What can hang from each mark
J830: J513
J977: J358
J513: J196 J358 J830
J358: J285 J513 J977
J196: J285 J513 J977
J841: J196 J221

Known rows, with every way that one mark hangs from another
(J196 (J513 J830)): [-1.19  3.04 -0.04  0.70  0.68  1.81 -0.55  0.25 -0.73 -0.18 -3.38  2.08
 -0.46 -0.95 -0.14  1.29 -0.58 -1.50 -0.57 -0.87]
(J358 J513 J977): [-0.59 -1.66  0.74 -1.14  0.24 -1.58  0.19 -0.20 -0.77  1.17 -1.75 -0.28
 -1.17  2.40  1.47  0.01  0.27 -0.12  0.94  1.54]
(J841 J196 J221): [-1.64  3.35 -2.97 -0.33  3.03  4.84  1.07 -1.59 -3.52 -2.27 -0.16 -4.34
  4.05  4.45 -2.30  5.75  0.63 -0.66 -3.36  1.06]
(J513 (J196 J285) J358 J830): [ 1.63 -0.05  1.98 -1.21 -0.17 -1.22  0.59 -0.92  0.12 -0.32  1.88  2.15
 -0.46 -3.96 -1.94 -0.65 -1.54 -0.69  0.78 -1.35]
(J841 (J196 J513 J977)): [ 0.78  3.46 -4.10  1.36  0.06  2.84  0.26 -0.24 -1.03 -2.15 -0.73 -1.16
  0.28  2.96  1.55  1.93  0.27 -0.13 -1.70 -0.23]
(J977 J358): [-1.28  1.59 -2.70  0.81  0.12  3.51  0.66  0.04  1.85  1.14 -1.92  0.01
  0.76  0.40 -1.26  2.65  2.14 -1.30 -1.96  0.94]
(J513 (J358 J285 J977)): [-1.81 -0.92  0.95  0.02  0.16  0.04 -2.24 -0.45  0.42  0.00  0.53 -0.02
 -0.71  0.31  1.03 -3.06  1.46  1.02  1.04  1.02]
(J196 J285): [-1.31  0.29 -1.69  0.55 -0.80  1.60 -1.54 -0.57  2.09 -1.27 -0.83 -1.49
  1.19  0.68 -0.31  1.10  0.31 -0.65 -1.19  1.06]
(J830 (J513 (J196 J285) J358)): [-0.61 -0.70  0.92 -1.65 -1.89 -1.97  0.48 -1.06  0.77  0.11  1.65 -0.56
  0.84 -3.72 -1.67 -0.13 -1.89 -0.20  0.26 -0.83]
(J513 J358): [-2.23  2.57 -1.13 -0.96 -0.02  3.07 -1.33 -1.36  0.09  0.01 -1.06 -1.29
  0.91 -0.88 -1.25  1.13  0.07 -0.41 -1.31  0.67]
(J196 J977): [ 0.28  1.11 -1.66  0.45 -0.12  1.66 -0.73 -0.39  2.86  1.14 -0.42 -1.29
  0.34  1.78  1.48  2.16  0.58  0.29 -1.94  0.63]
(J513 (J196 J977) (J358 J285) J830): [ 2.43 -1.46  3.15 -0.71  0.37 -2.20  0.71  0.06  0.56  1.04  2.57  2.67
 -1.24 -2.94  0.21 -2.55 -0.85  1.13  1.77 -1.20]
(J358 J285 (J513 J830) J977): [ 0.20 -4.04  3.52 -1.03  0.84 -3.46  0.18  1.43 -1.76  1.17 -1.64  1.57
 -1.65  1.17  2.22 -3.79  0.46  1.05  2.97  2.20]
(J977 (J358 J285 (J513 J196))): [-0.75 -1.98 -0.18  0.68  0.01 -0.03  2.17  1.06  0.43  1.09 -1.03  1.02
 -0.24 -0.12 -0.36 -0.54  1.42  0.23  1.48  0.93]
(J358 J285 (J513 J830)): [-0.82 -1.77  2.11 -1.41  0.87 -0.71  0.94  1.21 -2.16  0.67 -3.40  0.25
  0.51 -0.43  0.11 -1.74 -0.86  0.71  1.68  2.50]
(J977 (J358 J285 J513)): [-1.32 -1.22 -1.05  0.76 -0.10  1.30  1.17  1.33  0.27  1.14 -2.10  0.04
  0.18  0.40 -0.51 -0.55  1.81  0.12  0.62  1.69]
(J513 J830): [-0.19  2.34  0.38 -1.44  1.38  2.36  0.39 -0.55 -0.24  0.91 -3.18  0.92
  1.27 -1.08 -1.14  2.80 -0.69 -1.64 -2.01  1.23]
(J977 (J358 J285 (J513 J830))): [-0.29 -1.13 -0.24  0.21  0.20  0.99  1.60  1.59 -0.36  1.57 -2.34  0.81
 -0.08 -0.51 -0.89 -0.62  1.36 -0.20  0.57  1.53]
(J830 (J513 (J196 J285 (J977 J358)))): [ 0.91 -1.74  0.06 -0.52 -2.02 -2.47  1.35 -0.19  2.59  1.12  1.96 -0.28
  0.34 -2.21 -0.41  0.76 -0.92 -0.05 -0.09 -0.89]
(J358 J977): [-1.40 -0.12 -0.01 -0.06  0.66  0.28 -1.09 -0.93  1.45  0.56 -0.87  0.37
 -0.55  2.36  1.82  0.94  1.63 -0.59 -0.65  1.18]
(J830 (J513 J196 (J358 J285 J977))): [-0.94 -2.17  2.52 -1.51 -1.13 -3.39  0.50 -0.67  0.43  0.80  1.94  0.60
 -0.18 -2.82 -0.08 -1.99 -0.89  0.76  1.69 -0.46]
(J513 (J196 J285 J977) J830): [ 3.38 -1.21  1.51 -0.16 -0.20 -2.06  1.30 -0.17  2.29  0.51  1.86  2.21
 -0.69 -1.52  0.32  0.68 -1.05 -0.31  0.23 -1.18]
(J830 (J513 (J358 J285))): [-2.12 -0.08  0.71 -1.74 -1.21 -0.30 -0.65 -0.53 -0.14  0.64 -0.40 -1.46
  1.42 -2.83 -1.15 -0.91 -1.00  0.28 -0.24  0.78]

Rows
[ 0.80 -0.62 -1.74  1.70 -0.40  1.27 -0.34  0.99  3.42  1.65  0.50 -0.27
 -0.28  1.67  1.47  0.03  2.29  0.90 -1.07  0.50] | (J196 (J977 (J358 J285)))
[-1.63 -1.20  1.37 -1.49 -1.25 -1.62 -0.90 -0.38  0.11  0.86  0.40 -0.79
  0.38 -2.03 -0.14 -1.97 -0.34  0.57  0.42  0.70] | (J830 (J513 (J358 J285 J977)))
[-1.32 -4.17  2.46 -0.22  0.40 -2.99 -0.32  0.89 -0.84  0.62 -1.24  0.39
 -1.41  2.42  2.87 -3.71  1.03  1.54  3.01  2.41] | (J358 J285 J513 J977)
[ 2.41  0.08 -0.79  2.49 -1.44 -1.02 -2.07  1.49  2.25 -0.49  0.76  1.22
 -2.04  0.12  1.71 -1.71 -0.18 -0.05 -0.08 -2.21] | (J196 J285 (J513 J830) J977)
[ 1.81 -0.71  1.63 -1.85  0.28 -1.69  2.71  0.01 -0.91  1.59 -1.31  0.86
 -0.37 -0.74 -0.21  1.57 -2.12 -0.17  0.82  0.10] | (J358 (J513 (J196 J977) J830))
[ 1.67  1.57 -4.50  0.78 -0.70  2.40 -0.15 -0.52  0.29 -2.57  0.85 -2.88
  1.18  3.13  1.05  1.63  0.36  0.07 -2.23  1.06] | (J841 (J196 J285 J977))
[ 0.83 -1.54  1.92 -1.94  0.59 -1.94  0.73  0.24 -1.69  1.68 -2.14  0.97
 -1.41  1.11  0.90 -0.08 -0.45 -0.63  0.87  1.45] | (J358 (J513 J830) J977)
[-1.63  1.38 -1.43  2.02 -1.54  0.78 -2.87  0.26  0.60 -2.23 -0.13  0.19
 -0.99 -0.87 -0.22 -1.89  0.06 -0.43  0.52 -1.57] | (J196 J285 (J513 J358))
[-1.03  2.08 -3.28  0.45  2.14  3.88  0.26 -1.23 -2.76 -3.18  1.21 -4.77
  3.74  4.35 -2.33  4.38  0.64 -0.55 -2.95  0.83] | (J841 (J196 J285) J221)
[-1.12  0.13  1.07 -2.11 -1.20 -1.32  0.98 -1.38  0.14  0.88  0.87 -0.39
  0.99 -3.71 -1.72  0.85 -1.98 -0.30  0.02 -0.69] | (J830 (J513 J196 J358))
[-0.13 -1.85  1.50 -1.42 -1.93 -3.37  0.12 -0.99  0.95  0.43  2.55  0.01
 -0.21 -2.92 -0.66 -1.11 -1.27  0.03  1.00 -0.97] | (J830 (J513 (J196 J285) (J358 J977)))
[-1.93  4.08 -2.86  0.91  2.86  4.26  0.55 -0.90 -4.13 -2.84 -0.26 -3.11
  2.81  4.15 -1.74  4.69  0.56 -0.71 -2.46 -0.45] | (J841 (J196 J513) J221)
[ 3.13 -0.25 -1.73  3.41 -1.81 -0.64 -1.33  2.32  2.86  0.16  1.30  1.82
 -2.64 -0.17  1.12 -1.88  1.14 -0.29 -0.10 -2.61] | (J196 J285 (J513 J830) (J977 J358))
[-0.09 -2.76  3.46 -1.45  0.93 -2.48  2.34  0.79 -1.88  0.63 -1.81  1.65
 -0.07 -1.22  0.27 -1.71 -1.36  0.88  2.92  1.39] | (J358 J285 (J513 J196 J830))
[-0.13 -1.57  1.76 -1.29 -1.53 -2.67  0.59 -0.48  1.10  1.07  2.09 -0.26
  0.25 -3.08 -0.14 -1.43 -1.40  1.13  0.95 -0.71] | (J830 (J513 (J196 J977) (J358 J285)))
[ 2.33 -1.69  1.42 -1.36 -0.42 -2.36  2.17  0.25 -0.41  0.95 -0.37  0.69
 -0.58 -0.75 -0.14  0.61 -2.01 -0.02  1.14 -0.06] | (J358 (J513 (J196 J285 J977) J830))
[ 1.41 -2.24  4.33 -0.96  0.91 -3.09  0.55 -0.35 -0.34  0.71  2.27  3.88
 -1.83 -2.62  0.40 -3.39 -0.14  0.47  2.77 -0.82] | (J513 J196 (J358 J285 J977) J830)
[ 0.18  2.60 -3.26  0.27  2.41  3.88  0.82 -0.94 -2.20 -1.50  1.47 -4.64
  3.24  5.20 -1.13  5.14  0.85  0.18 -3.45  0.38] | (J841 (J196 J977) J221)
[ 1.77 -0.43  3.17 -1.68  0.82 -2.14  0.80 -1.22 -0.34  0.93  1.89  3.46
 -1.65 -2.61 -0.45 -0.75 -0.74 -0.65  1.30 -1.30] | (J513 J196 (J358 J977) J830)
[-0.92  4.06 -2.16  0.46  3.11  3.97  0.91 -0.75 -4.68 -2.53 -0.59 -2.23
  2.70  3.31 -2.20  4.47  0.08 -1.09 -2.49 -0.56] | (J841 (J196 (J513 J830)) J221)
[ 2.48  0.37 -0.63  2.23 -1.90 -1.04 -2.70  1.37  1.72 -0.62  1.90  0.86
 -2.43 -1.07  1.06 -3.03 -0.31  0.39  0.32 -2.75] | (J196 J285 (J513 J358 J830) J977)
[ 0.48  1.50 -3.36  1.15  2.28  3.66  1.06 -0.07 -1.81 -1.27  2.00 -3.97
  2.72  5.01 -1.14  3.66  2.11  0.60 -2.80  0.42] | (J841 (J196 (J977 (J358 J285))) J221)
[-0.86  1.05  1.53  0.96  0.35 -0.35 -1.72  0.70 -1.15 -0.30 -1.01  2.89
 -1.93 -1.23  0.95 -2.98  0.42 -0.22  1.40 -1.12] | (J196 (J513 (J358 J285 J977) J830))
[ 0.92  0.02 -1.94  3.27 -1.89 -0.58 -2.58  1.16  3.07 -1.11  1.07  0.06
 -1.75  1.33  2.32 -1.47  0.55  0.49  0.03 -2.04] | (J196 J285 J513 J977)
[ 1.05  0.31 -1.84  2.91 -2.40 -0.61 -3.25  0.93  2.55 -1.18  2.23 -0.25
 -2.22  0.22  1.64 -2.87  0.35  0.83  0.43 -2.59] | (J196 J285 (J513 J358) J977)
[-1.46  2.06  0.92  0.77  0.38  0.99 -1.44  0.58 -1.36 -0.49 -1.93  2.19
 -0.97 -1.96 -0.16 -1.89 -0.21 -0.34  0.78 -1.04] | (J196 (J513 (J358 J285) J830))
